Each row was made from one small tree. Brackets hold a mark, then the marks that hang from it, in alphabetical order. Every link used is in the known rows. Write each row's tree.
Known rows
{mekel {tufot gulu}}: 13, -26, 19, -13, 29, -18, 48, 12, 24, 2, -11, 20, 30, 24, 11, -25, -29, 55, 48, -10, -10, 5, -8, -49, -5, 14, 7, -50, 71, -4, -3, -31, -8, -15, -20, 32, -1, 17, 15, 26, -21, -7, -19, -17, -16, 27, 34, 44, -2
{gulu dukof padof}: -18, -34, -7, 64, -41, 15, 1, -28, -13, -23, -5, -15, 44, 42, -13, 6, 17, 16, 19, -28, 53, 7, 13, -17, -7, -9, -9, -5, 19, -5, -23, 16, -43, -31, -8, -4, 55, -34, -39, -33, -30, 27, 4, 2, -4, 3, 39, 17, 23
{bosaleg {padof dimogi gulu}}: -10, 14, 5, 3, 39, 3, -33, 9, 32, 11, 3, 17, -21, -3, -37, -63, 9, 59, -5, 21, -31, -33, 1, -12, 7, -7, 44, 56, -10, 4, -22, -18, 2, -38, -20, 32, -11, -17, 15, -50, 24, -12, 32, -9, -4, 37, 26, -9, 13
{gulu kegi lamib padof}: -32, 7, 26, 17, -68, 19, -16, -41, -7, 30, 31, -12, 29, 37, 30, -30, -33, -7, -17, 14, 47, -16, -24, 40, -7, -1, -12, -9, -5, -57, 30, 31, 1, 2, -18, 11, 34, -11, -17, -28, -25, -18, 14, -2, -20, -33, -12, 16, -15
{padof dimogi gulu}: 0, 4, 5, -21, 47, 10, -4, 35, 31, -25, -17, 26, -14, 12, -4, -44, 5, 15, -16, 14, -37, 15, -14, 0, -7, 18, 60, 12, 3, 23, -1, -20, 11, -38, -16, 19, -16, 29, 35, -25, -18, -3, 12, 3, 14, 24, 29, -8, -12
{dimogi {padof bosaleg}}: -27, -42, -15, 2, 10, -3, 26, 26, 36, -25, -3, -2, -54, 39, 2, -41, 13, 7, -4, -79, -47, 31, -21, -9, 28, -5, -15, -49, -4, 20, -55, -27, 68, 2, -20, -46, -9, -9, 26, -17, -10, 33, -31, -10, 12, 2, 2, 56, 32
{mekel {tufot {gulu dukof lamib}}}: -22, -31, 30, 27, -38, -4, 71, -8, -15, 13, 4, 16, 94, -6, -14, -9, -44, 40, 28, -6, 14, -22, 16, -54, -15, -6, 13, -21, 50, -23, 12, -8, -17, 24, -4, 9, 2, 25, -12, 60, -20, -31, -48, -14, -22, 4, 44, 34, -13
{bosaleg {padof gulu}}: -15, -3, 20, 6, 23, -20, -26, -3, 34, 12, -4, 19, -30, 7, -15, -32, 17, 71, 18, 29, -27, -21, -22, -19, 10, -12, 28, 6, 9, 22, -20, -20, 5, -38, -17, 28, -13, -5, -17, -59, 22, -14, 42, -3, -19, 44, 24, -1, 43
{menolo lamib}: -17, -39, 4, 33, 15, -12, 51, 37, 66, -14, 21, 19, 46, 80, 38, -22, 4, 77, -3, -18, 23, 35, -41, -33, 5, 23, 11, -84, 50, -28, -23, -1, 54, -22, -24, 24, -10, 42, 20, -4, -48, 18, 31, -11, -26, 26, 45, 27, 43
{gulu dukof {lamib menolo} sode}: -1, -9, -14, 104, -39, -18, 27, -43, -22, 3, 24, 2, 59, -23, -4, 31, -13, -24, 24, -8, 27, 9, 82, -52, -75, 12, -14, 17, 0, -15, 35, 17, -21, -7, 40, -12, 24, 38, -24, 27, 12, -45, 13, -31, -11, 35, -2, 52, -18
{gulu kegi lamib {sode loduv}}: -20, 12, 4, 30, -18, -15, -9, -33, 3, 59, 60, -36, 1, -35, 37, 24, -40, -11, -38, 27, 51, 19, -4, -19, -27, 2, -25, -16, -30, -34, 37, 13, 49, 40, -4, -12, 16, 40, -7, -20, 5, -29, -9, -12, 2, -33, -31, 12, -11
{bosaleg {padof {gulu dukof tufot}}}: -4, -7, -1, 6, 3, -7, -25, -24, 2, 1, -10, 3, 18, -7, -25, 9, 25, 53, 11, 29, -6, -43, 30, -22, 10, -21, -3, 11, -22, 48, -37, 12, -27, -23, -4, 4, -12, -41, -29, -23, 20, 8, 37, 3, -8, 33, 26, -22, 26
{gulu kegi {tufot mekel}}: 15, 17, -39, -39, -16, -11, -11, 6, 15, 9, 31, -1, -37, 30, 72, 36, 7, -13, 39, -17, 18, 5, -2, 40, -13, 22, -43, -83, 19, 12, 17, 0, -3, -48, 12, -5, 1, -10, -10, 29, -25, 24, -10, -1, 1, -34, -17, -3, 1
{bosaleg {padof {gulu kegi lamib tufot}}}: -10, 25, 19, -27, -19, -7, -42, -30, 7, 46, 17, 1, 2, -16, 4, -19, -15, 38, -20, 74, -14, -56, 7, 24, 9, -11, -1, 16, -38, 11, 3, 29, 10, 10, -6, 27, -28, -25, -5, -18, 35, -32, 43, 7, -26, 4, -20, -30, -5
{dimogi {padof bosaleg gulu}}: -11, -25, -5, -25, 34, -3, 24, 33, 26, -33, -24, 11, -72, 17, -6, -40, 20, -16, -14, -28, -73, 38, -42, 3, 38, 0, 7, -17, -18, 36, -50, -35, 73, 15, -18, -26, -38, -3, 38, -25, 6, 23, -21, 10, 14, 9, -5, 18, 36
{mekel {tufot {gulu dukof {lamib menolo} padof}}}: 6, 6, 10, 46, -27, 12, 59, -43, -40, 9, -8, 17, 82, -6, -34, -7, -32, 18, 36, 1, 40, -7, 36, -25, -15, -1, 3, 29, 66, -63, 25, 16, -25, 21, -11, 29, 31, -2, -9, 49, -3, -43, -8, -19, -26, 12, 17, 48, -34
{bosaleg {padof dimogi {gulu dukof {tufot mekel}}}}: 12, 33, -24, 11, 3, 14, -28, -2, -4, -2, 7, 12, 0, -27, -51, 3, 30, 30, 14, 9, -9, -50, 37, 1, 5, -17, 9, 57, -15, 9, -11, 0, -35, -37, 10, -3, -13, -38, -9, 6, 27, 7, 13, 8, 6, -7, 9, -35, 15
{dimogi {padof {gulu lamib tufot}}}: 18, -3, -14, -44, -22, 8, 20, -4, 20, -28, -14, 17, 9, 6, -12, -16, -6, 33, -26, 44, -35, 6, 10, -3, 17, -15, -2, -7, -49, 24, -11, 14, 37, 34, -26, -42, -49, -8, 38, -19, -1, -2, -3, 14, -3, -8, -20, 8, -14
{padof {gulu kegi tufot}}: 22, 8, -20, -73, 30, -9, -37, 3, 15, 12, -14, 9, -23, 17, 57, 12, 3, -14, 2, 44, -9, 9, -11, 37, 1, 23, 5, -41, -13, 51, -1, 9, 7, -14, -6, 28, -31, -1, 9, -8, -7, 6, 29, 23, -3, 3, -9, -32, 0
{gulu dukof {padof bosaleg dimogi} {sode loduv}}: -10, -4, -23, 74, 22, 27, -32, -17, -41, -2, 12, -58, -18, -23, -43, 24, 16, -52, -64, -45, 58, 26, 18, -33, 13, -27, -25, 52, -34, -23, -19, 32, 10, 32, 2, -36, 60, 4, -16, -4, 7, 30, -14, 5, 47, -32, -7, -15, -10
{dimogi {padof {gulu tufot}}}: 36, -13, -39, -58, 30, 1, 9, -2, 35, -34, -18, 20, -22, 22, 6, -8, 13, 34, -3, 20, -33, 26, 11, -4, 14, 1, -8, -11, -37, 53, -31, -2, 24, -6, -26, -33, -45, -38, 52, -30, -6, 26, 9, 22, 0, 11, -6, 5, 12
{tufot {gulu lamib padof sode} mekel}: 28, 25, 46, -1, -53, -16, 20, -5, -15, 2, -2, 9, 48, -29, -24, 38, -26, -8, 11, 21, 9, -5, -1, -1, -28, -2, -6, 33, 18, -78, 85, 10, -79, 27, 37, 3, 20, 35, -15, 12, 7, -37, -5, -32, -23, -13, -50, -5, -41
{dimogi {padof bosaleg {gulu dukof tufot}}}: 2, -33, -33, -28, 13, 8, 17, 8, -7, -37, -30, -4, -32, 5, -18, 3, 31, -33, -22, -21, -42, 15, 5, 0, 40, -21, -21, -2, -52, 60, -61, 2, 43, 34, -10, -54, -40, -31, 20, 10, 9, 36, -30, 33, 24, -4, -3, -3, 18
{sode loduv}: -40, -23, -10, 5, 12, -1, 16, 8, 34, -9, 19, -11, -14, 25, 26, 6, 5, 66, -12, -37, 30, 35, -65, -40, 7, 2, -7, -88, 27, -13, -15, -6, 54, -14, -36, -25, 23, 24, -21, -39, -37, 9, 8, -7, 18, -6, 50, 43, 32

Which tree is each row?
84, 10, -34, -11, -13, -16, -44, -26, 8, -12, 0, -19, -19, 24, 11, 61, 17, -16, 28, 10, 37, 17, 52, -14, -13, -6, -63, -17, -9, 18, 40, 33, -75, -26, 30, -15, 30, -3, -21, 14, -3, 24, 28, -7, -6, -20, -57, -24, -20
{gulu padof sode {tufot mekel}}
6, 10, -10, -4, -13, -7, -22, -18, 4, -3, -3, 8, -9, -20, -28, 23, 37, 37, 38, 16, -15, -43, 21, -7, 6, -27, -12, 12, -3, 40, -11, 7, -34, -32, 11, -5, -11, -36, -28, 1, 28, 3, 18, 4, -6, 4, 12, -29, 38
{bosaleg {padof {gulu dukof {tufot mekel}}}}
7, 2, -17, -26, 19, -4, 13, 6, 21, -14, 4, 13, -52, 2, 20, -36, 2, -7, 12, 21, -23, 37, -21, 33, 5, 14, 7, 21, -27, 29, -25, -36, 38, -5, -25, -7, -34, -42, 53, -52, 14, 24, -16, 11, -3, 8, -12, 9, 38
{dimogi {padof {gulu kegi}}}
-30, 49, 12, -10, 42, 27, -9, 31, -21, 18, -2, 7, -52, -29, 16, -48, -10, -88, -46, 12, -48, 8, -26, 65, 1, 36, 53, 29, -2, -27, 12, -12, 78, 17, 6, 26, -17, 49, 32, 42, 8, -44, 6, 6, 23, -3, -17, 6, -44
{padof bosaleg dimogi {gulu kegi {lamib menolo}}}
-24, 10, 44, 24, -97, 18, 51, 2, -46, -17, -1, 12, 98, -25, -37, 41, -10, 8, 18, -18, 31, -27, -22, 18, -12, -11, 3, 25, 36, -95, 56, 11, -65, 20, 23, -9, 34, 0, -44, 27, -14, -24, -28, -18, -15, -26, 10, 9, -11
{tufot {gulu dukof lamib padof} mekel}
-31, 3, 48, 16, -24, -11, -12, -16, 25, 24, 5, 22, 8, -12, -34, -42, -8, 70, -7, 41, -30, -43, -19, -20, 7, -21, 36, 11, -15, -7, 3, -9, 21, 3, -9, 19, -20, 10, -19, -46, 25, -41, 32, -15, -25, 32, 11, -1, 21
{bosaleg {padof {gulu lamib}}}
-34, -10, 2, 2, 33, 27, 5, 50, -13, -34, -29, -4, -28, -8, -27, -29, 26, -54, -35, -29, -50, 8, -16, 3, 22, 2, 50, 19, -9, 38, -31, -22, 30, 9, 11, -10, -10, 27, 6, 29, -5, 3, -19, 22, 40, 6, 38, -15, 2
{padof bosaleg dimogi {gulu dukof}}
27, -7, -23, 34, -88, -12, 19, -29, -22, -2, 30, -17, 51, -22, -3, 80, -2, -28, 19, 1, 24, -19, 90, -37, -50, -19, -50, -25, -30, 13, 52, 41, -57, 9, 56, -44, 3, 45, -35, 68, -3, -8, -19, -6, 2, -39, -32, -5, -26
{gulu dukof lamib sode {tufot mekel}}
69, -5, -46, -13, -4, -31, -17, 3, 36, -8, 13, -3, -25, 22, 32, 63, 11, -6, 38, -9, -3, 19, 50, -33, -32, 14, -53, -58, 2, 44, 36, 2, -47, -35, 36, -16, -1, 31, -12, 24, -11, 18, 10, -13, -1, -10, -43, -9, -10
{gulu sode {tufot mekel}}
20, 15, 4, -12, 18, -32, 33, 36, 9, 1, 7, 1, -11, -51, 8, 67, -9, 25, 27, -22, 11, 31, -38, -27, -21, 11, -12, -14, 39, -49, 54, -24, -20, 7, 25, 2, 10, 48, -6, 1, 14, -11, -23, -32, 4, -8, -15, 11, 6
{tufot {gulu {sode loduv}} mekel}
7, 13, -30, -3, -35, 23, -30, -17, -49, -2, 10, -34, -35, 21, 27, 51, 37, -86, 11, -50, 49, -12, 7, 69, 29, -12, -64, -27, -4, -3, -9, 34, -26, -2, 25, -28, 34, -49, -41, 55, -16, 42, -24, 24, 17, -71, -31, -29, 8
{gulu dukof kegi {padof bosaleg} {tufot mekel}}
-50, -18, 52, 15, -61, 20, 41, 6, -59, -4, -34, -12, 93, -7, -28, 12, -23, -5, -41, -29, 9, -32, -28, 11, 19, -20, 10, 14, 11, -64, 16, 36, -22, 61, 17, -15, 28, 6, -40, 16, -23, -23, -14, -10, -11, -3, 24, 11, -30
{tufot {gulu dukof lamib {padof bosaleg}}}
-49, -33, 15, 3, 18, 1, 11, 35, -12, -27, -38, 2, -34, 4, 1, 3, 31, -47, 2, -23, -43, 15, -35, 0, 22, -2, 34, -27, 7, 53, -35, -17, 34, 9, 12, -20, -13, 31, -22, 15, -3, 5, -10, 23, 26, 15, 37, -3, 32
{padof bosaleg {gulu dukof}}
-23, -5, 3, 7, 0, 0, 1, 1, -14, 7, 1, 8, -6, -13, 29, 10, 9, -35, 24, 19, 8, 11, -18, 27, -17, 15, 30, 4, -3, 33, -9, -19, -4, -16, 2, 11, -6, -8, -3, -16, 5, 4, -12, 16, 4, 13, 26, -14, 36
{padof {gulu dukof kegi}}
-12, -5, 5, 11, 27, 29, -34, 17, 5, -19, -15, -16, -33, 60, -10, -50, 12, -15, -42, -53, -3, 16, -27, 12, 28, -2, 9, -4, 12, -18, -31, 8, 18, -14, -16, -6, 36, -1, 6, -10, -43, 20, 8, -2, 18, -6, 13, 10, -29
{gulu {padof bosaleg dimogi}}
-26, 18, 7, -44, 67, 15, -25, 50, 0, -1, -9, -2, -80, 5, 23, -42, 4, -72, -42, -8, -50, 16, -45, 57, 26, 26, 46, 3, -12, 20, -25, -26, 59, -1, -5, 19, -24, 24, 36, 8, -1, 2, -8, 22, 29, -8, 0, -23, -16
{padof bosaleg dimogi {gulu kegi}}
10, -12, 13, -24, 30, -15, 34, 3, 11, 29, 10, 10, 13, 5, 35, -25, -43, 17, 47, -5, 9, 8, -9, -10, -8, 28, 1, -42, 65, -14, -3, -35, -1, -6, -18, 52, 0, -5, 15, 31, -7, -6, -33, -7, -21, 11, 14, 24, 2
{mekel {tufot {gulu kegi}}}
-5, -2, 12, 86, -77, 4, -28, -61, -47, 33, 41, -36, 58, -21, 1, 23, -32, -64, -11, 25, 79, -15, 69, 9, -45, -18, -31, 64, -41, -28, 42, 41, -55, 34, 24, -2, 48, -15, -16, -11, 13, -12, -5, -6, -18, -25, -34, -15, -16
{gulu dukof kegi lamib padof sode}
11, 50, -10, 8, 20, 15, -33, -28, 7, 24, 4, 23, 11, -20, -42, -31, -2, 48, -27, 48, -27, -43, 41, 6, -6, -1, 25, 57, -24, -19, 5, 27, 16, -14, -7, 28, -18, -13, 14, -7, 34, -46, 64, -7, -17, 31, -4, -2, -47
{bosaleg {padof dimogi {gulu {lamib menolo} tufot}}}
50, -30, 13, 3, 47, -38, 32, 0, 20, 21, -4, 10, 20, 0, 9, -2, -42, 25, 47, 7, -5, 27, 28, -69, -23, 19, -6, -15, 51, 19, 15, -32, -37, 1, 4, 37, -2, 32, 19, 24, 2, -10, -15, -22, -20, 41, 0, 17, -14
{mekel {tufot {gulu sode}}}
25, -3, 16, 25, -8, -13, -14, -33, -51, 14, -8, -20, 69, -29, 2, 47, -28, -47, 7, 15, 60, -2, 41, 16, -43, 9, -17, 78, -1, -30, 29, 3, -92, 10, 27, 29, 42, -40, -9, -19, 20, 9, 5, -14, -21, 18, -17, -20, -16
{tufot {gulu dukof kegi padof sode}}
26, -17, 21, -14, 19, 0, 31, -8, 6, 4, -19, 6, 32, 31, -2, -32, -25, 44, 32, -1, 22, 13, -3, -22, 11, 6, 6, -20, 69, -19, -6, -7, -30, -1, -25, 42, 20, -7, 5, 9, -19, -7, -6, -8, -27, 15, 14, 22, -11
{mekel {tufot {gulu padof}}}
-4, -16, -36, -32, 17, 8, -3, 7, -23, -16, -15, -12, -40, -11, 10, 6, 16, -69, -24, -18, -20, 8, 6, 39, 32, -14, -23, 4, -58, 56, -55, -5, 50, 36, -6, -36, -34, -42, 31, 11, 21, 44, -38, 39, 20, -22, -24, -11, 29
{dimogi {padof bosaleg {gulu dukof kegi tufot}}}
19, 20, -10, -27, 37, 4, -45, -8, 28, 9, -8, 12, -10, 3, -33, -35, 8, 58, -22, 34, -24, -44, 22, -3, 15, -3, 21, 40, -28, 27, -26, 13, -6, -32, -14, 24, -21, -32, 13, -31, 13, -2, 52, 8, -4, 25, 12, -34, -10
{bosaleg {padof dimogi {gulu tufot}}}
-16, 2, 17, -32, 58, 14, -3, 62, 13, -24, -34, 10, -63, 20, -3, -45, 14, -33, -45, -19, -68, 21, -47, 14, 26, 15, 58, -12, 0, 38, -30, -29, 56, 1, -3, 9, -28, 44, 19, 10, -13, 1, 2, 17, 33, 13, 17, -11, -16
{padof bosaleg dimogi gulu}
-25, 16, 25, 5, 8, 32, -5, 14, -60, -1, -15, -14, 38, -17, -13, -4, -14, -60, -43, -39, 32, -19, -14, 62, 13, 9, 9, 66, 6, -52, -9, -3, -37, 24, 10, 14, 40, -41, 0, 9, -9, 18, -19, -1, 4, -4, 13, -6, -30
{tufot {gulu dukof kegi {padof bosaleg dimogi}}}
12, 24, 2, 24, 64, -8, -50, -12, 23, 24, 23, -17, -41, -51, -47, -20, 1, 47, -35, 38, -1, -6, 9, -40, 0, -18, 22, 84, -37, 7, -6, -9, 7, -7, -18, 21, -4, -2, 19, -58, 47, -7, 32, -17, 12, 22, -6, -26, 6
{bosaleg {padof dimogi {gulu {sode loduv}}}}
0, 1, -7, -19, -75, 2, 12, -3, 22, -8, 23, 11, 28, 23, 21, 24, -6, 28, 11, -9, -11, -16, 0, -4, -4, -3, -28, -88, 13, -22, 41, 31, 3, -6, 16, -38, -9, 41, -31, 49, -40, -10, -6, -6, -7, -36, -10, 15, -27
{gulu lamib {tufot mekel}}
33, 43, 8, -12, 12, -12, -8, -3, -26, 20, 14, -23, -14, -49, 17, 61, -16, -27, 15, 9, 63, 28, -39, 27, -15, 8, -37, 43, 23, -86, 65, -14, -39, 19, 16, 16, 36, -10, -9, -11, 22, 5, -13, -18, -7, -32, -53, -22, 2
{tufot {gulu kegi padof {sode loduv}} mekel}
11, 13, -33, -67, 20, 1, -3, 30, 7, -10, 0, -1, -107, -12, 25, 2, 29, -65, 5, -12, -51, 25, -25, 61, 40, 2, -32, -21, -32, 41, -22, -22, 65, 15, -1, -32, -49, -24, 39, 12, 19, 38, -40, 23, 22, -43, -49, -16, 26
{dimogi {padof bosaleg {gulu kegi {tufot mekel}}}}
